Every row comes from one small tree of marks. Brackets hold a mark, then the marks that hang from it, in the order of their numbers. Every link used is in the known rows. Which tree was each row made from?
Known rows
(k_459 (k_710 k_594)): [  6.0 -24.3   5.7 -17.0  -4.4   5.1  23.9  -4.2 -10.0  14.4   3.1 -26.6
   3.9  18.5 -12.5  -1.4  35.6   8.2   2.3  19.2   2.4]
(k_594 (k_710 k_277 k_365 k_535) (k_714 k_459)): [-33.4 -17.6 -11.3   6.1  -1.0  -7.6  16.5  38.9   8.7  -7.4 -23.0  -2.0
   7.2   2.5 -25.0  39.6   7.6  -2.7  10.1   6.3  14.0]
(k_714 (k_459 (k_710 k_277 k_365 k_535 k_594))): [-12.1 -10.0 -14.1 -20.8 -16.6  28.9  23.0  12.8  -5.3  11.2 -22.7 -21.5
  -3.3  10.8  -4.4  35.0  33.5   7.5   6.1  17.7   8.0]
(k_459 (k_710 (k_594 k_714))): [ -8.9 -19.9   0.6 -14.7  -0.7  -2.8  28.5  14.8  -1.4  12.1   9.1 -16.2
   1.5  17.8 -18.7   2.1  31.3  13.0   0.7  13.5   8.7]
(k_413 (k_714 (k_459 (k_710 k_277 k_365 k_535)) k_594)): [-13.6 -14.0 -27.6 -24.2 -14.0  40.3  18.5   7.0  14.6  16.7 -19.3 -19.3
   9.5  12.5 -37.1  21.2  31.7 -12.2   8.7  36.2   5.5]
(k_594 (k_710 k_277 k_459 k_535)): [ -7.8 -19.9  -8.8  -8.5 -10.8 -14.7  -3.1  15.9 -11.5   8.1 -18.8 -23.5
   7.2  -4.5 -11.3  28.8   9.2  -2.0  12.2  12.9  16.9]
(k_710 k_277 k_459 k_535): [  1.4 -19.8  -2.0 -15.0 -23.3  -1.8  -0.3  13.7 -13.9  11.1 -11.8 -28.6
   6.0  -8.6  -1.1  24.4  17.9   1.3  13.1  19.2  11.2]
(k_413 (k_714 k_459)): [ -3.6 -38.3  10.3   5.5  -4.1  15.1  20.1   4.7   8.0   2.4  -5.4 -21.2
  15.9  11.1 -42.2  -1.6  22.3 -12.4   7.7  24.5  -6.6]
(k_277 (k_710 k_365)): [  2.7 -17.4  14.5  -9.1   0.6   4.0   4.3 -12.7   2.3  13.8 -14.1 -21.9
  25.9  16.7 -11.8  13.0  28.7   1.5  12.3  10.8   3.8]
(k_365 k_710): [  2.9 -42.8  13.8   9.6  -9.6 -16.7  13.5   3.8   5.0   9.0  14.1 -18.5
  20.2  18.8 -17.2  -8.3  31.0   9.4  12.5  23.4   5.4]
(k_710 k_277): [  8.0 -25.1  14.0  -5.3  -4.9  -7.4  10.5   7.7 -11.1   8.5   2.1 -28.0
  13.6  -0.3  -7.6   3.3  17.2   0.2   4.8  23.0   0.0]
(k_365 (k_710 k_459 (k_535 k_714))): [-12.5 -33.9  -2.3  -6.1 -40.8 -12.4  12.7  22.2   5.2  12.2   9.2 -19.2
   8.6  11.6 -17.1   7.1  42.2  14.5  12.6  19.8  22.7]
(k_535 (k_710 k_459 (k_594 k_714))): [-10.5 -25.5   5.5   3.8 -38.7 -21.3  23.0  27.3  -7.4  20.8   8.5 -15.9
   0.6   1.9 -22.6   8.8  23.5  11.6  -4.9   5.3  20.7]
(k_710 k_535): [  4.2 -36.1  11.2   0.4 -11.9  -8.6   8.3   5.2  -9.1  -5.7  -1.2 -18.6
   9.6   3.1 -13.4   5.3  27.7  -2.1  14.3  13.6  -0.7]
(k_277 (k_710 k_535)): [  2.1 -24.2  12.9  -7.9   2.6  -2.6  -2.5  -6.7  -0.4   1.6  -8.7 -19.4
  18.8  17.4 -14.4  12.4  30.9  -0.5  17.6   4.7   0.4]
(k_710 k_365 k_459 k_535): [ -2.4 -24.2  -5.1 -10.8 -33.1   3.8   4.3   7.2  -9.5   7.1 -20.6 -22.8
   8.6  -8.3  -3.7  26.7  25.9   2.6  17.7  15.6  13.7]
(k_459 (k_710 k_277 k_365 k_535 k_594)): [ -6.0 -10.7 -19.5 -30.8 -23.2  16.8  20.4   1.1 -15.1  13.0 -18.1 -28.6
   0.6   4.1   6.7  29.2  37.5  12.5   1.3  17.7  12.5]
(k_714 (k_459 (k_710 k_594))): [  0.5 -23.6  11.6  -6.4   2.4  16.9  25.6   7.9   0.2  11.5  -1.8 -20.2
   1.0  24.1 -22.4   4.3  31.7   2.9   7.4  19.1  -1.2]
(k_535 (k_710 k_365 k_594) k_714): [ -8.2 -26.6   7.5  -0.6 -51.7 -11.4  37.9  13.2 -12.8  13.9   6.4 -20.6
   6.0   6.9 -19.7   0.7  45.2  11.4 -13.4   8.8  15.7]
(k_365 (k_710 k_277 k_459 (k_594 k_714))): [-15.2 -23.5  -4.9  -9.0 -31.3 -15.4  16.2  30.4   1.6  25.9   5.8 -19.7
  11.0  10.1  -1.7  23.3  22.7  22.2  -2.5  22.6  26.0]
(k_714 (k_459 (k_710 k_277 k_535 k_594))): [ -6.3 -14.8  -5.2 -16.2  -6.3  20.5  19.6  16.2  -6.7   9.5 -11.3 -22.7
  -5.9  16.7 -11.6  23.8  31.1   5.0   6.6  18.0   3.2]
(k_459 (k_710 k_535)): [  2.6 -24.8  -2.7 -14.3   1.6   3.4  12.8  -0.1  -4.5   2.0   0.6 -22.2
   1.6   9.0 -18.3   0.9  35.2   3.4  16.9  15.0   1.4]

Which tree is each row?
[ -4.8 -11.4  -4.4 -11.4 -56.2  -6.5  19.8  27.6  -3.3  35.6   5.3 -22.4
  10.1  -3.4 -26.2   7.7  30.8   0.6  -5.2  25.9  24.4] : (k_535 (k_710 k_277 k_365 k_459) (k_714 k_594))
[-13.8 -14.6 -17.8 -12.2 -21.7  -7.1  -0.3  12.4 -11.2  10.0 -31.2 -23.0
  10.8 -10.3  -5.1  39.8  11.1  -0.1  11.4  13.5  21.6] : (k_594 (k_710 k_277 k_365 k_459 k_535))
[ -0.3 -23.1   3.0   4.0 -38.0  -8.8  14.5   7.6  -7.9  22.3  -5.7 -23.7
   9.1  -6.5 -18.4   7.9  25.3   4.8   5.7  11.9  16.7] : (k_535 (k_710 k_365 k_459))
[ -9.7 -17.0 -23.2 -18.6 -25.3   6.5   5.6   1.9   3.1  27.1 -24.1 -25.8
  24.7  -0.2 -33.5  24.7   9.8 -14.8   0.5  34.6  20.5] : (k_413 (k_714 (k_594 (k_710 k_277 k_365 k_459))))
[-12.6 -17.0   9.9  -9.0 -18.3  18.4  12.1  17.4  18.1   8.6 -11.6  -5.5
  19.9  28.3 -35.9  20.1  40.7 -10.2  15.3  16.9   6.6] : (k_277 (k_710 k_365 (k_535 (k_714 k_459 k_594))))
[  1.5 -11.2   6.8 -16.3 -10.1   8.4  -2.0  -8.4   1.3  25.2 -21.2 -26.3
  23.6  10.6  -9.1  22.9  25.0   3.5  15.4  12.1  12.7] : (k_277 (k_710 k_365 k_459))
[-18.9 -23.1   3.8  -0.7 -17.6   0.9  22.3  39.0  -2.8  -3.3  -7.4  -9.4
   0.1   7.8 -12.4  32.4  19.4   3.7   2.4  11.1   6.7] : (k_710 k_277 k_535 (k_594 (k_714 k_459)))
[-21.4  -5.5  -8.5 -13.3   8.3  15.1  26.3  30.3  13.8  15.1  -7.9 -14.0
   2.1   8.5 -22.2  19.3  19.9   6.9   7.4  20.0   9.3] : (k_594 (k_714 (k_459 (k_710 k_277 k_365))))
[-21.1 -29.2   7.9   8.3 -14.5  -7.2  27.4  38.5  11.9  12.8   7.9  -9.0
  11.4  23.5 -16.2  18.8  23.1  15.2  -0.7  20.4  12.9] : (k_365 (k_710 k_277 (k_594 (k_714 k_459))))
[-19.8 -24.1 -13.8 -11.7 -39.8 -13.9  12.5  32.8  -0.3  17.5   0.1 -17.0
   6.3   7.8   1.7  33.7  27.2  22.4   2.5  16.9  28.2] : (k_365 (k_710 k_277 k_459 k_535 (k_594 k_714)))
[ -0.2 -19.9   1.9   2.4 -27.8 -10.8  19.3   8.5 -11.2  16.8  -2.1 -25.8
  10.7  -6.1 -12.0   6.4  24.1   4.8  -2.9  13.7   9.8] : (k_535 (k_710 k_277 k_365))
[-12.5 -23.5   9.0  -8.4 -32.5   6.5  26.1  31.7  -9.0   0.2  -4.7 -19.9
  -0.7  10.9 -13.4  22.2  34.3   2.8  -1.8  16.0   6.0] : (k_710 k_277 (k_535 (k_714 k_459)) k_594)
[-15.1 -20.6   6.5  -1.1  19.5   5.2  25.4  27.5  15.7   6.2   6.9  -8.5
   0.6  19.1 -38.0  -1.4  22.3   3.3  13.6  16.6   1.7] : (k_594 (k_714 (k_459 k_710)))
[-14.3 -32.0   3.8   1.8 -29.7   0.0  19.7  38.8  18.0   9.7  14.5  -8.6
  13.0  25.5 -32.2   8.6  37.8  -0.5   9.5  32.5  11.1] : (k_365 (k_710 k_277 (k_535 (k_714 k_459 k_594))))
[-20.2 -24.4 -21.1  -2.7 -16.3  15.9  12.2  13.2  11.7   3.5 -29.1 -11.4
  19.3   9.4 -43.5  30.7  14.5 -22.3   6.1  27.9   8.9] : (k_413 (k_714 k_459 (k_594 (k_710 k_277 k_365 k_535))))
[-26.9  -6.7 -18.6 -15.9   0.5  16.9  22.2  32.9  11.1   5.2 -13.9 -11.0
  -1.9   5.2 -18.8  29.5  24.2   6.9  12.5  14.8  11.0] : (k_594 (k_714 (k_459 (k_710 k_277 k_365 k_535))))
[ -3.9 -24.9  11.9   1.1 -38.5 -19.2  21.2  21.9  -6.3  21.1  14.7 -24.0
   3.6  -0.4 -31.5  -9.2  33.2   5.6  -0.6  11.9  17.5] : (k_535 (k_710 k_459) k_714)
[-17.5 -41.0  -1.3   3.2 -28.2 -19.8  21.9  23.6   4.2   0.3  10.5  -5.9
   9.7  19.4 -11.9  15.4  36.9  18.4   5.7  11.3  16.4] : (k_365 (k_710 k_535 (k_594 k_714)))
[ -6.9 -23.0 -11.2 -13.8  -5.0  36.5  24.5  -1.3  20.5  19.4 -10.4 -18.1
  14.7  20.2 -49.4   2.1  31.7 -14.4   9.7  37.3   0.9] : (k_413 (k_714 (k_459 (k_710 k_365)) k_594))
[-20.9  -6.7 -25.0 -30.3 -20.1   8.5  25.3  18.7  -6.2  11.0 -12.7 -17.8
  -2.0   3.5   0.9  32.8  33.2  17.2  -0.6  13.4  18.5] : (k_459 (k_710 k_277 k_365 k_535 (k_594 k_714)))
[ -2.8 -20.8  -5.1 -11.4 -23.2   1.7   9.6   8.0 -12.6   1.6 -16.5 -23.5
  10.9  -7.4   1.8  25.5  25.1   1.9   8.6  17.3   6.8] : (k_710 k_277 k_365 k_535)
